Each row was made from one small tree. The marks that hang from a mark follow it in brackets, in alphabetical order. Every link used is in the known rows. Write each row's tree.
Known rows
F[T]: [  8   9 -66  21  -8 -15 -27 -19  41  32  29  -6 -10 -31   6  34 -30   3
  10   2]
K[Y[U]]: [  1  29 -31 -20  14 -47   9  -9   1  36 -42  23 -70 -12  30  -6  26 -36
  10   1]
Y[Q U[C]]: [-12  24   9 -38  23 -15  11   7 -16  55 -10 -30 -32  39 -24  12  46  15
 -34 -54]
Y[Q R[T] U[C]]: [ -7   9  16 -34  22 -19  19  37 -45  44   1 -31   0  78  -7  20  19  37
 -29 -53]
Y[Q R U]: [-42  22  11 -16   9 -12  58  10 -11   9 -41 -45 -60  28 -35   3  36  11
   1 -11]
S[Y[Q U]]: [  3   4  24 -39  -1  21  15 -25  30  20 -25  -7 -45  40 -12 -29  63   5
  12 -10]
R[T[F]]: [ 31 -42 -10  -8  -4  -9 -23  -4  25  -3   9  35  45 -36  19  30 -61 -12
  35 -11]
T[F R[Y[U]]]: [  9  -8  13  24 -28  18  -9 -26  -6 -44  -9  34  28 -46   3 -27 -16 -19
  -2  52]
F[T[R[Y[Q]]]]: [-12  16 -40  49   2  47 -35   7 -13 -29  50 -47  26 -33 -10 -12 -21  12
  -2  35]
T[F]: [  2 -18 -13   1  -6 -28   2 -21  46  -6 -13  25   3 -60   2  19 -37 -21
  18   8]
A[Q]: [-18   7 -18  19  15 -21 -24   6  35  14  15  19 -46 -17  23  15 -41  -5
 -22  11]
R[T]: [ 17 -25 -26   4  10 -39 -24   9  18  33  30  17  13  -9  15  47 -36  -4
  26 -21]
R[Y[Q U]]: [ -5  24   8   4   2  22  12 -11  -6  11   1 -17 -43  -5 -25  -1  61 -17
 -36 -26]
S[Y[Q R]]: [-31  13   9  -4   7 -28  31   4  32 -10  -5 -21 -27  31  -5 -22  23  14
  22  18]
R[T[F] Y[Q]]: [ 18 -29   9   8   0  46 -22   7  -1 -31  31  -1  47 -36 -10   7 -19 -20
  -8 -26]
T[F R[Y[Q]]]: [-17  -9  17  29   0  30  -3   5  -8 -78   6 -18  44 -61 -14 -26 -24 -13
   9  39]
R[T[F] Y]: [ 38 -29  -8  27 -15  12 -38 -13  21 -14  33  47  58 -50  20  21 -40 -25
  -7  -6]
R[T[F] Y[Q U]]: [ 29 -25  32 -15 -10  76  -9  -6 -16 -20   1  15  22  -8 -14  -3  11 -18
 -18 -33]
T[R]: [-22  -3 -27  29  13 -63  -6  13  11 -10   6  -4   7 -33  10  13 -41  -3
  42  42]
S[Y]: [ 11  -2  -8  -1  -8 -46 -13 -27  63  26  13  35 -11   2  28  -5   9  -5
  26  20]
K[Y[Q R U]]: [-44  43  -6 -26  24 -27  58  26 -30   5 -62 -34 -83  13   3 -27  42 -14
  13  -2]
Y[R U]: [-24  20  -7   0  -5 -55  40  -5   8  23 -32   3 -52  11  -6  20  16   7
   6   7]

Write each row's tree
[  6 -32  -6   5  -5 -28   6   9  14 -22   2  22  39 -18  15  24 -65   2
  27   8]
Y[R[T[F]]]
[ -3 -13 -23  -7   8 -37   6  21  -5 -27 -25  30  16 -27  56  -4 -62 -23
  36  24]
K[Y[R[T[F]]]]
[ 21  30 -30  33 -19  11 -58 -13 -25  22  46  10  39   9  21  -4  -2  32
 -50  27]
F[T[R[Y[U[C]]]]]
[ 19 -14  20 -34 -10 -24   2   3 -20  15 -12  36  41  35  19  15 -32  22
 -22 -21]
Y[R[T[F]] U[C]]
[-11 -29  13 -10  10  13  21  27  -3 -36 -11 -25  28  -7 -10   7 -43   1
  27 -16]
Y[Q R[T[F]]]
[ 29   8  18 -14  14  17 -31  13 -42  47  38  -2  22  46  -3  20  40  11
 -61 -66]
R[T Y[Q U[C]]]
[  4 -11  27 -34  -4  18  22   8   1  11 -15  -6 -15  76   4 -21  32  27
  22  -3]
S[Y[Q R[T] U]]
[ -3 -24  35 -36  -1  38  34  11 -21 -23 -42 -16   7  23 -20   3 -16   9
  21 -19]
Y[Q R[T[F]] U]
[ -9  -4  32   8 -10  54  12 -10 -23 -64 -21 -14  17 -30 -23 -41   5 -11
  -1  32]
T[F R[Y[Q U]]]
[-19  14  30 -28  -7  -8  45  -8  20   3 -33 -15 -51  56 -10 -37  56  13
  15  11]
S[Y[Q R U]]
[ -2  19 -15  31  -9  68 -20  -6 -27 -17  20 -41  -1  -4 -12 -24  12  19
 -11  27]
F[T[R[Y[Q U]]]]
[ -1 -13  -2  49 -15  -9 -16 -11  11 -60  14  28  50 -70   8 -18 -45 -21
   9  59]
T[F R[Y]]
[ 39  -7  -5  16 -14   2 -34 -13  -5  37  29  40   4   8  13  28  18  -9
 -24 -21]
R[T Y[U]]
[  8  20  30 -50   8  -5  -1 -17  11  48  -5   1 -21  66  -2 -25  70  16
 -24 -31]
S[Y[Q U[C]]]
[ 17  16 -32  45 -28  33 -37 -22  -8  -5  28   8  13 -18   8  -6  -5  14
  -8  50]
F[T[R[Y[U]]]]
[-17  14  15  24   3  23   9   6 -34 -22   0 -30  -8  -8 -26 -24  30  -5
  -6  22]
T[R[Y[Q U]]]
[-22  -9  -6  -1  25 -26  24  45 -13   7  11 -45  -5  19 -13  28 -17  14
  22 -22]
Y[Q R[T]]
[ 14 -31  13 -15 -20   0  19  -2  -1  -8 -32  29  12   9   8  12 -36   6
  19   4]
Y[R[T[F]] U]
[ -2  32  15  -9  10   1 -13  -6 -21  43  18 -15 -18  25 -20   5  62   4
 -71 -54]
R[Y[Q U[C]]]
